Each row comes from the steps of one walk. Every step used is in the known rows, and no mark comes twice. Write the walk behind each row, first mark first.
Known rows
R-W-L: [  1  21  -1   1  -4  -9 -30  31  -1  32 -18  11  -2 -12  39   5   4  -5
  10  14  -8 -25  -5   4]
L-W-Y: [-33  11  -4 -13  11  -4 -27   9  -7   8 -24   1  -2 -13  24   7 -36  -7
   5   6  -9 -12 -20   6]
W-L: [ -3  11  -8  -8  -1  -5 -29  12  -2  13 -22   4 -10  -3  26   3   3  -8
   2  16  -5 -22 -19  -5]
R-W-L-S-P: [-45  52 -22  -7 -11  -3 -42  29   7  25 -11 -24  13  -7  32 -20 -10  -9
   6  17  -9 -15  17  27]
R-T-L-W-Y: [-31  28  10  -8   3  38 -48  23  -7   4 -27  -5  15 -16   1  31 -19   0
  20  -4  -6 -15  -6  13]
S-L-W: [ -1  15   1 -25   2 -18 -34  -2  13  15 -26  -6  13 -11  11   1 -27  -4
  14  -5  -8 -13 -31   2]
R-W: [ -5  14  16   2   1  -7  -5  21   2  22 -10   9   3 -12  13  -3 -10   4
   7   6  -6 -22  19  16]
T-R-W: [-13   4  19   5   5   1 -19  17  -1   9  -6  24  17 -18  -6  -4 -22  -8
   7  22 -19 -26  21  24]
Y-R-W: [ 14  14  13  -4   5   5   2  10  10  18  -1  25  -6 -22 -19  10 -18   1
   3   7 -16 -15  49   8]
P-S: [-19   9  12 -26   5   9   6  -2   8  -1 -24  -2  -4 -10 -23 -21 -13  -8
   2  12  -1 -26  29  18]
L-W-Y-R-T: [ -5  25   7 -30  10  33 -26   5  -4  -5 -16  16 -10 -24 -11  41 -36  -4
   9   2 -19 -11  22   7]
P-S-L: [  4  12   2 -36  -1   4 -16 -12  19  -9 -30 -18   3  -5 -10  -6 -13 -10
  11   5  -4 -17  10  16]
B-Y-W-R-T-L: [  4  19 -19 -10   9  25 -43  43  12   1 -23 -18   4  -4  21  62 -11  16
  17  17   8 -26  25  11]
Y-W-L-T-R: [-39  23 -22  12  11  18 -24  17   5   1 -32   4  -1 -13  36  23 -12 -17
  15  28  -9 -29 -25  12]
L-T: [-26  17   7  12   7  16   6   8   3   8 -20  -4   2  -9  18   8  -5  -5
   8   3   1 -14 -18   4]
B-Y-W: [-10  10 -27  -5  14 -11   0  21   9   5 -15 -26 -14  -9  23  12 -18   5
   7   6   7 -27   9  14]
B-Y-W-L-S-P: [-46  47 -64 -12   2  -6 -39  27  15   6 -17 -59  -4  -3  43  -2 -17  -8
   6  17   5 -21  10  25]
P-S-L-T-R-W-Y: [-30  24  -4 -10   5  41 -33   7  12 -19 -35 -12  22 -16  32  31 -28 -30
  24  23 -19 -14  -9  32]
B-Y-W-R-T-L-S: [-27  34 -30  -9   9  28 -47  54  20  12 -24 -31  11  -1  27  47 -24  11
  16   9  14 -14  45  23]
W-L-T-R: [-28  13  -6  12   6  23 -32  13  -3   3 -25  13  11 -11  25  19  -2 -24
   9  27 -13 -23 -37   1]
T-L: [-16   5   7   7   1  12 -21   9   3   9 -14   1  12  -9 -18  -1  -1   2
   7   1   0 -16   4   5]

Write each row's walk
[  9   6  -8 -31   5 -24 -51   9  18  12 -31   5  15  -1  30  29 -39  -1
   8  14 -11 -10 -27  -9] -> S-L-W-R
[-53  54 -25 -15  -4  34 -51  29  20 -10 -18 -34  17   0  -1  26 -28  16
  13  18   3 -12  53  39] -> Y-W-R-T-L-S-P
[  8  32   1 -62   5  42 -37  -9  15 -19 -33  -6  -1 -22 -21  42 -38 -14
  20   2 -21 -11  26  15] -> P-S-L-W-Y-R-T
[-18   6   4  -7  10  -6 -46  26  11  27 -26  21  22  -8  -2  19 -27   4
   7  14  -5 -15  -7 -11] -> T-L-W-R
[-54  33 -15 -10  -3   4 -19   0   8  -2  -5 -32  11  -3  -4 -29 -25  -4
  -3  10  -2  -8  25  32] -> L-S-P
[  0  19  16 -31   6   4 -38  28   2  14 -26  16  10  -8  12  33 -30   8
   9  14  -9 -22   8   3] -> L-W-R-T
[-19  27  12 -11   3  29 -18   9  20  -3 -31  -5  32 -19   5  13 -18 -24
  24  16 -16 -21   4  30] -> P-S-L-T-R-W
[-31  34 -24  10   7  11 -11  21   8  13 -35 -13 -16  -7  50  22   0  -5
  16  11   3 -25 -27   2] -> Y-W-L-T
[-53  50  -2  -7 -11  46 -42  14   7  -7  -8 -39  28  -8 -26  -6  -8   2
  12  -1   0 -10  38  38] -> R-T-L-S-P
[  4  34  -1   9   3  24 -11  24  10  29 -17  20  -4 -22  25  33   4 -12
  14  11 -15 -16   6  -9] -> Y-R-W-L-T
[ 12  29   8 -62   1  13 -48  13  22   2 -43  -4  18  -6   4  33 -34  -2
  19  13 -10 -21  12  12] -> P-S-L-W-R-T
[-43  48 -17 -16  -5  66 -47   2   6 -28  -2 -25  10 -13 -29  29 -25  -5
   8   6 -13   3  58  33] -> W-Y-R-T-L-S-P
[ 25  10  -4  -4  11   2  -1  23  10  21   4   4  -2 -22  -4  26 -17  -3
   5   7 -11 -19  39   2] -> B-Y-R-W
[ 20  23   4 -42   0   0 -58  19  13   6 -32   1  18  -3  26  45 -31   5
  18   8 -11 -14 -14   1] -> S-L-W-R-T
[-31  19  17  22   8  21  -7  23   1  13 -12  15  25 -20  15  10 -15 -13
  13  16 -15 -23   0  22] -> L-T-R-W
[  1  29  21 -19   6  39 -28  12   8  15 -14  20  15 -28 -59  28 -18   4
  17  -9 -14 -16  32   2] -> Y-R-T-L-W
[-20  12   1   2   4   2 -17  22  -6   5 -14   3  -5 -12  40  15 -20  -2
   7  14  -9 -14   9  18] -> R-W-Y
[ -9  24  -3  -8   3  28 -39  32  12  -2 -26   2   2  -4   5  49 -12  20
  16  16   3 -22  32  15] -> Y-W-R-T-L
[ 19  20  -1  -8   1   4 -19  19   6  27  -9  28 -10 -20   5  19  -5  -7
   6  17 -19 -19  25  -5] -> Y-R-W-L
[-29  35 -10   0  -4  -6 -35  38   7  43 -21  -3   4  -8  46 -12  -8 -10
   8   9  -2 -13  18  16] -> R-W-L-S
[  3  13  13  -8  -1  33 -45  28   4  -1 -20   9  14  -1  -6  43  -4  12
  10  15  -2 -19  19   3] -> W-R-T-L
[-65  35 -12   2  -6  19 -35   5  12   2  -6 -33  25  -5 -21 -24 -15  -3
   4   3   1  -6  26  28] -> T-L-S-P
[-26   2   4   6   8  11 -30  17  -9  -9  -9  17   9 -16  22  15 -31 -13
   5  29 -22 -19   7  27] -> T-R-W-Y
[-35   6  11  14  11  23  -7   4  -1  -6 -16  11  17 -14   0   9 -16 -17
   6  17 -11 -20 -14  13] -> L-T-R
[ 12  24   4 -17  11  36 -33  24   9  18 -10   1  19 -27 -43  41 -16   1
  18 -10  -9 -20  25  -3] -> B-Y-R-T-L-W
[-12  19 -25  -9   4  -9 -22  16   6  12 -27  -4 -22  -6  34   6  -5  -1
   8  17  -1 -28  -7   5] -> Y-W-L
[-38  38 -12 -10   3  29 -45  39  19   8 -29 -11   9  -2  12  32 -26  15
  15  10   9 -10  53  29] -> Y-W-R-T-L-S
[-21  19 -11 -44   6   3 -38  -6  12  -7 -42 -20   4 -11  17   8 -40 -18
  16   5 -10 -11 -16  15] -> P-S-L-W-Y
